Each row comes from the steps of one path. Every step used is in the known rows, and no mark comes twice. Write the path behind each row, first mark first.
In the rows, 128 means zero.
Known rows
j/v: [148 135 155 149 126 119 142 122 145 114 142 126 115 151 101 145 121 127
 118 139 153  98 164 132 120 127 122 154 158 155 109 117 142 100 105 115
 154  96 128 144 129 122  96 132 128 153 131 148 135 142 125 144 114 155
 126  97  94 112 134 123 140 129  97 133 119  96]
d/y/m: [129 106 153 126 111 151 117  95 119 127 149 142 140 144 110  94 123 115
 112 140 157  69 140  85 142 144 110 165 160 118 149  80 145  77 105 138
 163  89 107 100  99  89 102 109 131 132 107 163 153 159 145 102 122 167
 108  83 105 102 119 113 127  91 131 141  92 102]
j/v/d/g/m/b: [169 164 163 163 113 155 173 107 152 109 110 133 109 164 131 216  82 112
 119 131 120 141 160 152 122 185  87 154 138 180 157  92 114 106 106 111
 209  69 120 178 121 128 111 119 178  96 123 163  86 166 149 166 146 137
 127 119  77 121 111 124 187 184 126 123 116   4]
g/m: [134 134 151 149 128 162 137 125 134 109 120 125 127 134 126 147 115 109
 113 132 129 143 142 135 120 124 119 156 124 151 143 125 135 117 116 130
 173 101 131 157 115 125 115 136 152 124 139 145 112 153 136 133 131 153
 106  94 101 109 124 110 158 149 127 118  92  92]
b/g/d/y/m: [141 103 144 139 124 186 135  83 119 130 143 171 151 141  98  83 114 119
 137 132 144  98 143  75 145 179  89 183 153 163 161  95 114  76 101 148
 186  74  97  95  83  84 127 110 146  94 109 163 155 182 162 105 111 166
  63  75 111  98 129 110  97 121 152 114  65  62]
m/b: [144 149 147 143 121 141 129 116 165 107 142 136 125 150 110 151 122 106
 119 136 122 109 132 123 120 111  93 161 152 145 129  90 138 106 118 134
 163 121 126 158 130 141 103 121 148 112 125 142 102 156 133 129 123 136
 136  93 104 114 112 110 147 162 113 117 111 101]
b/g: [142 132 148 153 141 158 129 126 163 113 149 135 130 138  98 114 141 112
 137 129 127 110 152 118 129 100 103 181 147 154 123 122 113 119 116 134
 163 116 122 149 128 141 121 144 142 115 134 126 118 158 133 127 109 142
  94  90 140 113 125 109 111 147 111 103 105 109]
v/d/n/y/m: [131  98 168 128 107 152 110  82 108 144 150 143 136 156 113  95 131 114
 108 126 161  59 169  82 144 139 112 167 166 118 184  91 140  92 107 133
 144  94  76  82  88  80 112 120 133 126  94 155 150 166 147  94 114 145
 110  69 118  98 137  98 126  97 130 151  91 113]
b/g/m/d: [146 125 132 136 136 195 134 107 142 105 132 143 148 134 108 130 113 112
 127 133 126 159 129  98 112 146  89 169 139 183 143 137 102 121 120 146
 187  83 138 142  98 115 125 131 146  88 142 141 126 184 166 138 121 139
  58 102 111  97 117 105 117 161 156  99  65  53]
d/g/m/b: [146 155 143 146 111 170 148 111 145  95 123 127 132 144 134 177  96  98
 113 133 104 143 108 136 116 161  79 159 129 154 151  88 108 107 115 134
 198  94 134 173 116 128 108 115 162  83 136 156  96 176 153 138 153 145
 114 117  99 114  88 119 169 164 142 129  99  46]
y/m/d/g/b: [134 117 118 134 102 182 131 111 120  87 149 123 149 155 128 130 103 105
  93 149 122 119  90  90 102 178  65 143 147 109 131  82  99  85 102 150
 183  89 138 125  82 106 103 109 130  90 135 157 143 188 158 137 164 157
 101 111 121  99  66 134 141 100 164 172  92  32]
v/d/g/m: [146 141 165 172 131 177 156 122 124 105 105 125 130 150 147 163 100 106
 115 127 111 150 171 156 120 156 119 164 101 148 174 116 116 128 112 115
 186  79 111 174 111 146 123 144 179 113 140 140  98 158 131 137 155 157
 117 108 116 112 117 116 170 157 129 118 112  47]
d/g: [134 131 149 156 124 154 135 123 130  97 137 119 140 146 126 122 118 107
 112 138 117 106 141 141 116 134 116 166 124 120 133 101 118 112 110 124
 159  98 122 160 120 139 103 134 141 129 144 136 130 153 125 124 143 164
 121 108 127 109 105 126 134 119 118 135 121  97]
d/v/g/m/b: [157 151 157 145 125 168 148 133 156  61  88 127 142 144 130 182 120 105
 108 126 114 136 124 150  95 152  74 160 122 128 154 143 128 157 136 138
 211 121 112 179 117 166 129 165 171 114 153 125  82 167 126 131 154 116
 119  96 100 132 118 102 173 168 125  97  85  65]
n/y/m: [135 109 150 127 103 143 106 102 123 120 168 131 142 150 106 100 142 123
 106 138 144  66 135  94 126 136 102 166 166 103 132 103 133  88 106 140
 137 119 111 102 105  77 105 112 103 128 114 160 152 163 146 105 132 148
 113  87 122 100 108 112 129  79 122 165 102 128]
b/g/d/v/j: [151 126 136 170 150 186 139 119 147  77 123 142 160 126  90  89 146 120
 134 147 107 138 116  99 115 163  99 212 122 151 122 151  89 137 109 139
 192  85 115 139  82 177 142 167 157 118 183 129 156 161 127  92  97 145
  54  85 110  97 128 122  98 116 142  86  85  88]
m/d: [139 118 138 137 132 160 121 103 130 104 142 136 149 148 111 112 119 119
 110 144 134 122 141 106 105 130 116 156 139 141 133 122 137 113 118 135
 145  92 134 128 104 129 104 130 128 131 141 135 150 164 135 131 125 154
 109  99 111  92 119 113 119 127 134 126  98  94]
n/y/m/b/g/d: [157 124 138 131 104 174 125  80 149 123 163 169 149 151  89 122 125 123
 136 131 121  94 115  76 133 178  48 184 176 162 145  93  98  80 107 159
 177 110 106 103  93  73 124 102 126  59 102 168 131 198 178 108 120 130
  76  82 115 102 104 108 107 138 153 133  74  67]
v/d: [142 133 168 170 142 149 137 125 141 122 128 131 121 157 123 136 125 116
 123 129 130 117 194 144 124 103 134 166 124 138 152 120 143 126 114 114
 152 109 103 158 125 161 117 151 161 144 131 122 109 140 111 130 125 149
 137  84 127 113 141 107 146 154 104 108 124 106]
d/v: [134 127 151 160 137 158 118 124 140  89 124 121 156 141 113 105 147 109
 104 142 110 102 126 128 111 106 120 179 123 105 128 132 134 135 123 129
 146 124 113 162 116 175 115 156 149 142 165 116 127 143 112  98 126 148
 112  86 131 114 113 112 127 114 109 100 110 118]
v/g/d/y/m: [145 102 158 131 120 162 148 100 101 105 110 159 146 150 117 110 100 131
 121 126 170  94 175 112 120 199 102 155 142 129 173 113 145  97 102 138
 190  73  87  90  86  86 117 138 145 136 111 156 151 168 133 125 144 167
 107  76  93 108 151 112 133 112 140 143  72  74]
v/g: [148 130 165 144 137 134 144 144 142  87 117 124 121 147 120 142 130 120
 120 124 151 105 183 156 105 120 118 152 133 119 135 143 143 139 119 126
 170 114 110 147 134 146 116 170 142 156 134 122 116 144 102 144 143 144
 137  91 121 125 146 111 146 139  98 128 113 122]
v/j: [138 132 145 152 133 140 132 130 148  94 145 118 119 133 102 115 138 115
 121 150 144 112 139 112 121 126 126 177 142 130 108 124 125 114 103 127
 169  91 135 131 107 149 109 144 135 156 153 143 151 140 119 121 106 152
 113  97  93  97 131 128 136 108 117 137 115 130]
g/d/y: [131 107 151 143 128 166 139  92 107 124 116 155 144 143 107 103 102 118
 121 130 148 118 161 110 131 165 120 165 133 157 176  99 147  92 107 132
 168  82  97 109  87 113 111 128 155 124 128 149 148 158 134 109 114 170
  92  80  93  99 145 114 120 132 143 112  75  93]
y/m/b/g/d/n: [142 122 135 131 115 183 135  69 142 132 143 179 147 145  94 111 107 110
 139 133 132 101 114  61 142 171  58 176 171 183 161  73 105  72 103 157
 195  75  99 109  85  91 120 106 157  66 101 165 133 197 175 108  95 146
  73  68  98 100 116 102 103 159 159 111  61  47]
y/m/b: [144 142 140 138 109 147 122 101 156 114 160 144 131 156 111 140 122 113
 115 145 127  87 116 100 128 128  81 160 163 129 120  81 133  82 108 143
 169 111 128 141 119 109 100 100 133 112 112 164 117 167 148 124 128 144
 136  88 103 109  96 113 147 138 122 139 112  83]
d/v/g: [146 129 163 154 140 151 134 140 142  66 104 118 148 144 121 126 145 117
 107 130 126 101 156 153  96 123 110 168 120  94 137 156 139 161 129 128
 170 124  99 159 124 179 126 187 149 157 162 106 116 144  97 117 147 138
 129  87 130 126 136 108 139 120 100 107 107 119]

Write each row's path
[136  90 147 121 109 180 117  70 108 139 155 168 158 140  90  72 127 121
 130 127 152  81 132  57 141 177  79 183 173 155 171  97 104  78 102 157
 168  83  84  69  71  56 123 111 123  83 100 165 167 194 175  88  98 151
  51  67 115  92 131 104  82 104 159 134  53  92]  b/g/d/n/y/m
[138  95 135 124 105 176  92  82 109  91 156 133 187 150 103  74 146 122
  88 153 124  75  96  69 103 163  87 177 157  85 139 124 123 107 120 155
 139 110 112  93  75 100 110 120  98 116 145 149 176 187 152  83 139 143
  85  93 121  87  90 112 105  60 151 143  84  97]  n/y/m/d/v
[142 113 127 139 112 175 122  93 109  92 153 134 167 152 125 101 106 114
 101 153 122  99 113  89 105 180  95 161 143 112 127  93 109  85 105 143
 162  69 134 120  92  95  99 105 116 113 133 160 167 183 154 128 154 170
 106 114 114  86  82 125 122  88 151 163 106  54]  y/m/d/g
[140  98 137 115 101 159 103  85 111 113 169 140 163 153 105  92 130 127
  97 148 145  80 122  69 110 160  93 160 169 110 136 109 127  88 110 152
 137  97 122  81  83  67 101 103  89 114 119 163 173 183 161 113 137 148
  98  96 111  85 104 113 112  78 151 165  85 102]  n/y/m/d
[139 124 137 136 127 181 131 106 121 102 120 134 147 140 120 138 101 114
 106 140 130 157 131 112 104 152 109 148 128 162 150 131 131 116 118 140
 175  79 140 134  93 113 111 126 141 115 143 145 133 172 151 138 135 152
  90 104  93  93 116 110 143 147 154 121  75  63]  g/m/d
[156 136 132 149 123 180 138  90 159 118 149 171 146 151  99 130 115 119
 141 137 114 116 120  89 133 165  60 180 159 177 130  92 102  85 104 152
 192  95 117 135 103 110 125 108 147  72 115 162 119 189 169 125 117 143
  90  80 111 105 104 111 115 166 145 107  84  44]  y/m/b/g/d
[126  93 154 122 114 158 123  81  97 132 128 154 150 142 102  88 115 119
 114 126 156  99 148  91 128 159 110 164 149 148 187 103 139  92 110 142
 148  89  85  81  76  83 110 126 135 113 120 150 161 170 145  93 104 155
  81  71 102  93 148 107 104 113 150 132  63 124]  g/d/n/y
[132 113 147 101  86 145 102  70 130 130 163 149 139 150  98 112 128 108
 107 136 155  51 106  59 142 148  67 161 192 121 162  62 133  68 112 153
 153 105  97  83  92  64  97  90 119  92  88 175 143 183 169  91 110 134
 106  77  97 100 107 103 124 105 142 159  80 110]  d/n/y/m/b
[172 159 163 131 115 133 171 129 161  87 103 132 100 152 115 220  95 127
 124 125 160 134 159 154 106 169  76 138 159 174 133 128 136 122 115 126
 217  91 127 161 133 113 111 143 151 126 121 156  89 162 139 180 143 122
 132 106  67 131 138 114 186 184 114 131  93  44]  j/v/g/m/b
[158 106 162 129 113 141 165  97 105 112 112 159 128 158 105 133  90 142
 126 131 190  85 185 115 121 221 101 145 162 149 158 113 147  84  94 128
 198  51  91  87  91  67 109 133 133 148 103 173 157 164 138 149 135 166
 111  85  68 111 158 122 139 108 129 152  79  47]  j/v/g/d/y/m
[144 115 131 131 118 180 132 131 130  54 117 119 158 154 122 133 132 115
  91 139 133 116 103 104  80 166  60 147 143  81 132 139 121 135 120 154
 199 115 116 128  84 145 126 160 139 121 153 127 131 179 132 134 167 132
 107  90 121 117  97 118 142 103 147 141  79  53]  y/m/d/v/g/b
[131 136 139 152 115 160 144 141 140  92 133 106 123 147 129 149 114  96
 105 131 117 129 116 137 113 130  86 149 129 112 133  91 107 110 108 132
 182 119 127 162 111 148 111 139 156 104 142 135 107 159 128 137 155 149
 117 106 132 125  89 133 154 129 131 146 107  82]  d/g/b
[147 127 144 120 108 169 123  83 161 128 165 160 137 146  94 118 126 107
 136 133 140  73 112  65 152 146  59 183 185 152 146  66 111  73 111 149
 192 100 111 113 108  95 115  93 142  75  92 167 123 187 172 107 108 138
  85  86 112 110 103 104 116 138 141 120  80  68]  d/y/m/b/g
[139 118 173 150 133 155 136 105 125 134 123 139 126 154 120 119 118 110
 121 121 151 100 195 123 141 124 131 168 135 139 181  97 151 113 114 114
 162  93  88 124 109 137 115 137 168 137 116 135 120 143 120 114 119 153
 119  80 117 112 150 106 139 142 116 106 103 106]  v/d/y
[136 108 134 117 130 198 130  87 128 118 125 150 150 128 108 111 107 103
 127 128 145 143 120  69 124 149  86 163 151 190 172 120 104 112 120 150
 193  59 122 114  82 100 124 125 154  83 127 144 140 193 175 123 101 143
  41  91  99  92 126  96 104 157 169 100  43  54]  b/g/m/d/n
[141 110 138 118 125 201 132  90 126 118 127 151 152 131 106 115 105 108
 128 126 145 143 129  77 126 166  85 172 149 184 173 117 109 107 122 147
 198  70 125 110  81  94 124 119 152  81 124 150 141 189 175 122 113 144
  39 101 103  95 122 102 107 147 172  99  44  52]  b/g/m/d/y
[141  99 131 122  95 168 109  81  99  99 166 132 172 155 115  94 117 120
  97 148 128  81 107  79 109 190  84 165 159  98 143  93 107  82 107 150
 149  81 123  90  81  65  99 100  93 100 124 168 177 193 166 111 154 157
  94 116 116  84  81 125 112  61 159 181  96  77]  n/y/m/d/g
[135  97 138  98 111 194 117  76 115 126 138 149 157 128  98 103 118 107
 121 125 153 122 116  60 124 163  74 169 168 176 184 121 100 107 124 156
 178  78 110  82  70  67 121 116 131  69 115 154 152 203 188 107 101 130
  29  92 105  86 126  94  95 131 179 120  32  80]  b/g/m/d/n/y
[145 155 148 140 118 161 138 114 156 106 122 136 122 143 121 178 106 105
 116 132 119 141 121 129 120 131  86 153 137 170 145 104 132 111 120 137
 188 107 133 166 116 127 109 120 162  98 128 154  89 164 149 136 131 135
 117  97  90 114 109 109 170 182 133 112  89  71]  g/m/b
[160 137 166 141 129 112 159 142 148  93 121 122 108 152 108 163 120 135
 123 128 173  98 193 158 106 141 115 143 155 139 116 143 144 132 110 114
 176  94 114 142 138 126 106 161 130 168 128 137 123 143 109 166 136 143
 142  99  93 129 154 120 153 134  90 138 117  99]  j/v/g
[152 150 146 143 131 159 133 114 186 112 153 145 126 146  96 147 134 105
 140 129 117 112 128 112 130 105  71 180 162 166 122 102 109 113 119 139
 176 125 126 160 133 142 116 126 148  87 123 136  96 170 147 130 110 125
 103  93 128 118 111 106 121 176 119  96 103  91]  m/b/g
[147 125 144 161 147 174 142 113 143 115 132 156 142 142  99 110 122 120
 143 128 122 137 158 119 126 139 102 183 130 178 140 129 109 116 109 137
 173  98 113 143 109 132 131 146 153 104 140 131 127 166 137 125 112 155
  78  82 126 106 134 112 103 161 130  90  87  83]  b/g/d
[156 142 140 163 139 190 136  99 165  92 125 159 160 144  98 125 130 110
 133 134  86 133 110 109 118 149  65 197 133 166 140 119 101 128 125 146
 189 114 107 165 102 170 135 146 171  76 157 127 107 180 142 100 113 129
  77  83 123 118 109 106 107 175 139  66  80  58]  m/b/g/d/v
[142 113 145 102  94 162 107  71 149 135 175 158 142 145  84 105 139 108
 129 128 147  50 102  50 150 144  50 180 206 145 155  69 105  75 111 160
 175 110  98  87  96  67 111  93 123  65  85 167 135 196 184  91  96 122
  75  77 117 102 105  97 101 120 148 139  67  98]  d/n/y/m/b/g
[138 132 154 149 131 159 145 161 150  57 102 101 130 146 125 154 142 105
 101 121 128 125 131 153  93 122  80 152 126  85 138 146 126 158 127 135
 194 146 104 165 114 187 130 191 167 134 164 105  95 150  99 132 157 125
 121  83 136 141 120 118 158 134 113 115  93  97]  d/v/g/b
[140 111 150 142 135 182 142  96 128 128 123 164 144 138  96  96 114 113
 142 123 139 119 157  99 139 161 100 186 142 178 169 107 118  98 110 139
 183  85  99 112  93 113 128 133 158  97 125 143 141 171 148 110 104 158
  62  79 117 105 143 110  96 147 148  91  65  83]  b/g/d/y
[142 124 140 173 141 172 137 116 126  74 112 133 156 133 104  96 137 122
 113 155 111 134 120 109 105 166 119 195 113 128 127 144 118 129 106 132
 179  80 117 136  76 174 125 162 152 146 187 133 161 147 115  92 111 159
  86  84  90  93 130 127 125 104 138 104  94 101]  g/d/v/j
[124  94 152 110  96 145 101  81 106 132 161 138 145 143 103  82 135 115
 104 135 162  51 127  68 140 142  99 164 179 110 159  87 138  75 107 147
 140 100  94  71  87  63 102 105 112 120  99 162 165 173 156  88 108 150
  96  75 109  95 121 104 115  75 136 165  79 130]  d/n/y/m
[133 110 147 142 138 177 139  93 128 129 126 164 144 134  98  93 117 112
 139 123 140 124 151  93 136 144 101 179 142 186 167 110 114 104 111 141
 177  76  95 117  90 118 127 138 160  98 128 133 141 172 149 110  88 155
  61  70 116  99 147 103  91 158 144  93  65  86]  b/g/d/n
[129 102 142 118 121 165 121  85 114 116 138 144 152 147 107  97 108 113
 110 139 155 104 142  84 121 150 111 157 153 140 164 101 145  96 119 139
 158  80 118  97  87 107 100 116 133 125 126 146 161 169 143 112 119 158
  89  96 100  91 127 110 111 115 151 126  76  96]  m/d/y
[157 139 171 166 136 127 152 122 148 128 129 131 107 164 113 159 119 128
 124 130 152 109 206 147 126 124 134 156 148 160 134 117 145 116 103 103
 161  92 111 153 129 141 109 143 150 156 126 141 117 138 116 152 120 149
 140  92  99 116 150 117 152 151  92 119 130  78]  j/v/d
[124 106 150 140 131 163 137  92 107 124 117 154 142 140 112  98 105 116
 121 131 146 121 152 105 129 148 121 159 134 163 174 104 140 100 108 134
 159  74  96 111  85 116 111 133 157 125 131 140 147 159 133 111 100 168
  95  70  96  95 148 107 114 142 141 114  75 101]  g/d/n
